Every row comes from one small tree of marks. The marks that hang from a mark follow it in brackets, in alphabetical order. Every link used is in the known rows. Which tree was each row made from?
In the rows, 128 means zero.
Known rows:
miki{kebotar vura}: [173 175 130 120  80 130 128 103  74 112 135 106 152  86 146 120 105 184
 119 138 124 107 176 124 139 166 124 113 126  82  75 149 150 124 161 179
 125 120  85 141 127 146 101 149 129 154 104 187 151 129 160 109 124 107
 132 146 120 151 127 119 120 119  79 143 108]
kebotar{laka{vura} tasam zofe{zuvis}}: [153 142 133 102  89 114  69 124 107 129 133 155 165 147 123  67 125 144
 142 125 217 154 132 162  90 121  88 124 157  82 172  95 111 127 136 126
 123  98  41 122 128 143 132 115  86 103 118  89  94 120 181 133 100 124
 124 145 180 142 148 157 117 160 133 136 105]
miki{kebotar}: [162 153 132 123  83 120 131 121  95 117 139 115 144 102 128 116  87 173
 113 123 132 108 209 124 146 173 144 114 125  95 111 162 139 118 144 185
 114 129  87  76 134 159 103 129 129 144 115 175 172 164 160 109 125 114
 130 133 127 138 146 122 130  98  91 135 118]
kebotar{laka tasam}: [151 104 155 105  89 126 107 107 111 134 138 138 132 148 118 114  87 134
 125 126 177 152 187 157 122 152 163 136 172  96 155 144 121 115 121 155
 127  90  71 110 138 126 142 139 121 126  51  96 159 130 160 130  88 114
 119 151 128 112 133 142 159 114 104 130 106]
zofe{zuvis{laka{vura} tasam}}: [110 119 140 136  80 131 109 140 134 147 151 144 166 143 139  92 127 155
 135 179 153 151 117 103 132 124  83 110 113  97 162 112 143 114 127 160
 135 132 128 143 125 158 104 142 147  91 113  86 119 126 144 141 147 124
 158 106 145 160 142 131 147 122 121 110 140]
kebotar{laka tasam zofe{zuvis}}: [153 133 131 109  97 131  83 119 106 132 129 159 158 157 135  77 115 140
 131 126 207 161 143 151 101 136 137 125 147  87 163 146 117 111 124 133
 124 106  42  93 141 121 136 101  92  94 103  85 123 137 184 136  94 121
 123 148 168 116 163 151 108 126 104 128 105]
zofe{zuvis{laka{vura}}}: [125 126 139 122  74 125 123 139 139 129 149 143 168 121 115  87 132 167
 131 171 158 133 135 120 136 116  68 109 124 100 153 112 138 137 144 170
 115 140 118 132 116 168 105 148 126 109  99 128 100 141 164 131 145 132
 154 103 157 173 139 144 136 114 117 117 124]
laka{vura{tasam zofe{zuvis}}}: [157 150 138 151 109 129 136 180 101 139 159 100 175 129 159 100 160 162
 121 128  97 117 175 115 170 118  78 107 111 110 135 139 141 153 123 135
 121 122 134 127 131 129 111 146 109 140 141 131 104 116 156 136 134 136
 137  96 149 162 145 144 135 124 102 184 124]
zuvis{zofe}: [147 142 120 125  99 143 162 148 116 120 153 144 149 149 126 114 103 160
 116 136 120 122 195 137 178 158 147 116 120 100 101 152 144 117 160 187
 128 134 105 123 131 128 112 122 106 141 119 148 160 143 164 113 133 138
 146  92 141 133 146 126 131 103 117 135 137]
kebotar{laka{vura} tasam}: [155 120 145 100  86 122 110 113  97 136 149 129 142 132 121 117 106 132
 141 113 186 154 165 164 106 131 115 121 182  86 162 102 121 124 139 146
 138  84  71 136 121 155 141 145 113 135  74 101 119 123 171 124 102 118
 128 147 141 157 133 149 152 149 125 145 109]
kebotar{laka{vura} zofe}: [150 132 135 100  96 124 112 112 102 115 150 149 132 136 102 119 108 177
 131 106 209 124 180 144  93 134 112 124 154  84 155  98 126  79 130 150
 120 114  45 139 120 151 139 123  76 147 113 116 115 116 174 127  96 145
 156 140 182 143 119 142 133 151 123 138 105]
zuvis{laka{vura} tasam zofe}: [ 74 120 136 148  87 147 110 152 131 151 169 151 157 173 135 141 120 157
 141 150 141 150 144 118 163 157 125 116 127  80 126 112 144 100 139 173
 147 110 126 176 131 149 110 122 127 136 151  90 128 120 126 125 171 131
 168  90 117 146 134 123 157 135 143 106 151]
miki{vura zuvis{laka tasam zofe}}: [ 65 156 121 171 106 153  89 135 133 147 154 143 144 161 164 175 107 163
 142 186  83 155 112 110 156 159 166 113 106  77  67 126 159  97 151 167
 150 105 131 252 131  95  98 150 153 147 156 101 121  89 126 116 189 118
 164 106 112 131 169 101 161 119 106  95 137]
vura{laka tasam zofe{zuvis}}: [155 132 158 167 112 154 114 167  82 171 153 112 146 153 142 117 142 161
 114 129  91 128 171  85 205 145 112 130 106 132 137 186 146 136 131 143
 123 123 147  96 126 105 117 147 114 134 141 117 140 114 129 128 110 145
 132  82 134 115 141 136 115 108  64 196 125]
miki{zuvis{tasam}}: [132 133 130 142  99 133 134 129 129 133 150 120 139 135 152 147  99 154
 120 164 115 125 166 113 140 145 172 104 107 104 115 148 153 112 148 165
 134 128 120 143 128 107 106 158 143 127  99 105 173 115 138 113 142 123
 151 105 119 141 175 117 144 105  79 136 119]
kebotar{laka}: [158 113 142 116  88 139 127 113 119 120 144 136 121 132 101 116  84 155
 125 117 161 131 207 137 136 147 135 118 156 108 155 145 129  84 132 180
 120 129  80 109 128 138 131 141 125 130  60 121 152 128 161 118  89 131
 134 148 148 133 129 132 160 111  88 126 103]
miki{kebotar{laka} vura}: [171 158 136 121  90 127  93 101  74 115 138 115 136  89 128 127  80 186
 125 121 131 129 193 127 117 169 113 124 155  76  98 135 129  74 151 168
 124 107  77 155 127 140 110 149 143 153 102 161 134 113 160 113 111 105
 130 183 131 121 116 122 157 121  95 119  99]
zofe{zuvis}: [167 140 130 124  87 130 159 143 112 121 133 142 163 117 124  69 111 160
 112 153 136 122 174 120 153 131 105 108 111 106 141 153 153 137 157 177
 117 155 111  89 136 130 107 141 117 103  93 145 149 145 173 128 111 127
 130 112 158 145 158 137 122  83  88 148 120]
vura{tasam}: [160 122 148 114 111 157 155 125 104 143 151  99 156 138 148 119 119 135
 115 134 136 121 196  93 174 140 151 117 121 113 128 172 144 137 132 171
 132 116 114 110 137 141 124 138 110 159 103 131 159 126 150 127 107 129
 125 106 113 130 136 131 136  89  64 174 119]
miki{vura{laka zofe{zuvis}}}: [150 155 137 156  90 137 127 154  86 141 153 140 141 133 132 109 138 194
 114 138  95 122 151 109 173 130  90 116 103 105  98 161 156 137 144 160
 122 131 132 168 124  97 110 149 107 124 122 144 135  84 137 125 110 129
 139  98 154 133 133 131 108 118  89 169 115]
zuvis{laka{vura} zofe}: [ 91 117 132 128  87 144 130 152 131 134 162 150 159 145 112 137 121 165
 142 149 156 134 153 131 157 147 111 112 129  85 107 109 139 121 143 177
 127 113 108 169 126 157 121 123 106 145 144 127 109 146 157 124 170 145
 170  89 138 156 132 124 142 124 143 116 136]
laka{vura{tasam zofe}}: [157 137 141 126 113 138 141 155 105 142 162  94 157 144 147 136 145 160
 119 103  97 113 202 114 169 147 115 110 125 112 121 142 138 139 113 144
 129  95 120 145 128 143 134 152 102 173 125 132 121 110 148 127 132 141
 149  89 131 141 127 147 141 132 108 183 119]
vura{laka zofe{zuvis{tasam}}}: [126 132 143 163  89 148 120 173 106 166 147 140 138 167 140 109 123 166
 116 138 101 133 165  93 188 157 119 121 103 125 141 180 144 116 131 146
 128 133 138 108 131 105 105 132 122  90 121  91 173  98 122 131 119 136
 150  80 138 127 138 135 122 120  91 159 120]
miki{kebotar vura{zofe} zuvis}: [152 199 125 155  99 108 104 150  83 101 149  85 133  85 145 170 105 210
 115 140  50  94 172 129 152 164 150 105 107  94  40 147 151 125 142 144
 125 110 104 182 127  91  95 170 141 167 131 184 128 108 146  94 166 111
 151 137 124 137 157 110 134 117  98 144  99]
kebotar{tasam zofe}: [152 140 133  92  95 130 142 113 105 126 139 142 160 165 139 100 123 133
 125 115 196 139 157 152 117 156 164 117 125  94 147 157 129 164 120 154
 124 103  37 109 142 139 151 104  72 124  98 110 164 146 174 127 104 131
 134 111 138 116 164 137  86 129 104 151 100]
miki{kebotar zuvis{laka}}: [100 163 133 160  83 121  82 127 116 122 149 120 130  92 119 162  83 182
 126 166 112 112 163 105 129 172 166 119 119 108  83 134 148 112 128 177
 113 131 100 117 115 124  91 154 154 147 126 154 124 165 146 105 181 122
 144 129 114 131 163 101 150  95  91 103 119]

Write each row's tree:
[ 95 148 151 162 118 134  92 163 141 145 173  91 143 137 143 184 145 165
 131 145  74 123 161  99 159 142 135 118 114 102 113 124 149 143  96 129
 121  87 142 182 119 118 121 174 127 182 152 118  80 115 142 111 183 141
 161  86 119 146 150 120 162 108 107 152 120] -> miki{zuvis{laka{vura{tasam zofe}}}}
[124 123 150 143  96 140 116 145 119 151 153 121 180 123 144  98 147 150
 129 164 140 141 132  89 143 122  59 115 115 101 157 125 146 140 135 154
 126 111 133 133 127 141 105 156 136 137 133 110  94 133 156 128 147 125
 138 108 133 155 136 142 147  99 105 149 139] -> zofe{zuvis{laka{vura{tasam}}}}
[148 139 130 147  93 114 129 178 126 137 155 119 168 151 155  91 135 171
 134 138  99 126 155 125 159 127 100 105 102 100 141 124 141 131 128 139
 131 131 144 138 133 132 103 142 117 111 125  99 131 106 155 137 137 127
 158  97 160 169 152 150 145 131 125 148 125] -> laka{vura{zofe{zuvis{tasam}}}}
[136 122 161 155 109 167 125 158  85 160 168 105 130 162 136 157 140 158
  96 104 102 119 197  90 206 166 156 133 117 120 126 190 135 134 110 147
 123 103 136 118 135 113 126 143 111 163 130 121 157 107 120 124 112 147
 141  79 120  95 120 130 119 115  76 199 123] -> vura{laka tasam zofe}
[110 128 159 141 111 148 113 153 129 153 167 100 159 150 132 155 151 155
 127 131 112 129 173 100 164 146 121 122 122 106 135 134 136 133  86 140
 121  90 138 155 129 146 130 153 108 177 137 109 106 121 128 123 147 146
 156  84 117 138 119 137 146 116 107 153 123] -> zuvis{laka{vura{tasam zofe}}}
[161 179 128 130  95 119 110 129  70 121 142  95 166 117 156 140 127 163
 121 122  95 134 171 152 157 181 140 116 125  91  77 163 138 170 120 136
 128  86  89 147 148 119 117 127 131 157 114 159 143 125 145 112 130  95
 136 145 109 126 135 128 137 138 108 148 101] -> miki{kebotar{tasam} vura{zofe}}
[116 135 134 125  91 136 105 124 127 147 137 160 184 172 125  82 138 142
 136 167 196 162 109 130 123 144 125 116 116 105 154 144 130 165 109 139
 121 114  61 102 141 123 133  95  92  98 114  85 115 161 169 127 117 121
 136 111 151 109 163 139  96 108 106 119 113] -> kebotar{tasam zofe{zuvis{laka}}}
[118 129 143 129  94 129 125 156 143 128 162 138 152 137 119 140 137 181
 132 136 120 133 169 131 161 143 110 119 124  99 134 121 145 129  91 159
 106 115 114 154 132 143 132 144 110 152 110 128 115 133 147 116 146 154
 170  97 146 147 123 135 157 122 130 126 121] -> zuvis{laka{vura{zofe}}}
[120 197 108 167  99 136  84 140  78 126 145 106 141 114 184 172  89 177
 139 154  63 126 146 114 150 181 154 105 109  73  41 142 146  98 193 160
 156 101 124 206 125 106  76 148 154 154 180 147 141 105 137 108 196  96
 154 131 106 135 168  94 146 134 107 122 135] -> miki{kebotar vura zuvis{tasam zofe}}
[145 204 105 159  99 116  97 142  77 110 144 106 138  99 161 159  88 189
 128 156  69 109 160 131 149 165 152 101 113  77  20 137 154 121 199 171
 136 110  97 189 119 111  81 158 143 166 161 189 124 129 166  98 181 105
 146 133 121 139 166  98 133 126 105 134 120] -> miki{kebotar vura zuvis{zofe}}
[113 142 139 134 105 150 105 135 117 146 147 134 188 148 141  93 155 148
 132 157 184 139 129  92 132 128  82 116 105  88 148 114 138 127 120 138
 127 107  87 134 125 153 125 119  95 143 177 103  73 132 156 138 143 144
 147  95 148 144 145 146 113 119  91 152 133] -> kebotar{zofe{zuvis{laka{vura{tasam}}}}}
[ 96 127 142 158  87 143 106 171 155 152 152 147 167 172 148 115 127 159
 126 182 101 150 160 113 187 151 127 118  99 112 143 159 145 115  91 153
 127 141 142 110 150 113 100 123 141 101 114  81 146 127 123 130 144 132
 156  92 140 121 150 136 151  92 107 109 125] -> vura{zofe{zuvis{laka tasam}}}
[ 93 181 133 140  93 117  61 113 112 128 141 135 154 125 135 166  99 165
 131 155 161 140 126 129 107 178 194 130 122 105  97 138 130 150 107 138
 124  83  46 113 131 119 114 122 115 144 147 119 109 171 163 101 172 103
 140 124 113  96 173 107 109 127 111 111 105] -> miki{kebotar{tasam zofe} zuvis{laka}}
[105 131 134 137  89 152 101 123 138 145 145 171 176 174 135  88 125 158
 134 167 175 150 118  97 133 151 133 120  94  98 157 140 146  97 108 159
 125 142  89 114 146 138 113  97 112  94 138  65 133 135 138 129 135 123
 147 102 151 124 161 134 121 103  96 101 119] -> kebotar{zofe{zuvis{laka tasam}}}
[136 139 130 124  89 129  69 129 114 137 145 155 150 150 143  91 116 165
 148 139 195 152 143 133  91 129  99 116 132  83 177 103 121  64 140 132
 135 120  67 135 126 147 115 114 100  99 131  72 105  95 158 139 111 128
 154 135 178 157 147 147 130 151 118 125 121] -> kebotar{laka{vura} zofe{zuvis{tasam}}}
[149 130 141 124 106 117 121 149 114 124 159 128 119 129 100 133 113 184
 133 102 128 120 209 157 144 139 123 118 156  92 143 123 115  86 105 156
 109 112  98 143 124 135 135 145 103 155  90 124 116 104 149 122 111 153
 159 130 163 143 119 145 172 139 118 143 104] -> kebotar{laka{vura{zofe}}}
[ 99 120 142 141  83 141 105 138 145 147 144 148 172 156 145 100 115 145
 132 190 152 149 143 100 167 150 117 118 103 106 151 158 146 101 124 172
 133 144 133 105 145 136  95 123 146  85  98  80 152 138 139 140 127 111
 143 105 129 136 154 129 149  81  89 100 129] -> zofe{zuvis{laka tasam}}
[ 97 126 140 147 108 155 120 146 117 153 164 127 162 161 140 149 131 149
 134 151 132 137 155 107 173 138 116 119 130  92 118 118 137 123 141 167
 133  94 126 169 124 150 125 139 118 169 168 114 101 134 139 130 169 136
 157  85 110 147 130 127 153 121 118 144 150] -> zuvis{laka{vura{tasam}} zofe}
[142 202 113 150 103 125  86 109  75 126 139 111 138 110 178 158 100 182
 134 151 123 117 133 115  97 165 161 108  96  81  62 142 152  89 156 144
 143 100  69 187 130 114  99 142 123 151 161 132 133 102 150  98 161  95
 154 136 129 130 178 100 115 144  78 123 111] -> miki{kebotar{zofe} vura zuvis{tasam}}
[110 141 136 131  90 121 107 131 144 123 159 126 131 106 115 157 113 173
 128 167 133 118 134 126 110 122 123 105 127 102 120  89 149 135 134 169
 124 121 107 178 107 137 118 174 133 142 116 130 103 134 157 114 169 138
 165 105 137 160 154 118 148 113 112 113 123] -> miki{zuvis{laka{vura}}}
[166 151 122 108  95 127 120 126  98 130 132 153 180 157 139  65 123 138
 121 144 194 146 131 144 117 131 127 121 116  99 144 160 136 163 135 134
 124 121  50  85 141 127 128  94  86  95 111 109 137 150 185 134 111 121
 119 105 159 128 168 152  81 125 103 146 109] -> kebotar{tasam zofe{zuvis}}
[149 136 141 157  94 129 121 168 102 148 150 131 133 142 119 112 125 185
 112 124 101 123 172 111 182 134 109 116 108 129 136 177 143 130 139 152
 112 149 132  99 129 112 107 139 112 104 129 130 157 122 142 121 114 155
 146  84 160 132 133 134 110 109  85 170 111] -> vura{laka zofe{zuvis}}
[106 133 157 158 110 157 112 174 130 158 156 121 178 165 143 110 144 153
 121 168  88 140 175 104 193 153 114 126  97 120 141 180 142 134  88 151
 112 126 152 109 146 100 110 137 131 134 132 107 117 137 131 122 137 135
 139  90 125 126 134 137 151  74  86 145 118] -> vura{tasam zofe{zuvis{laka}}}
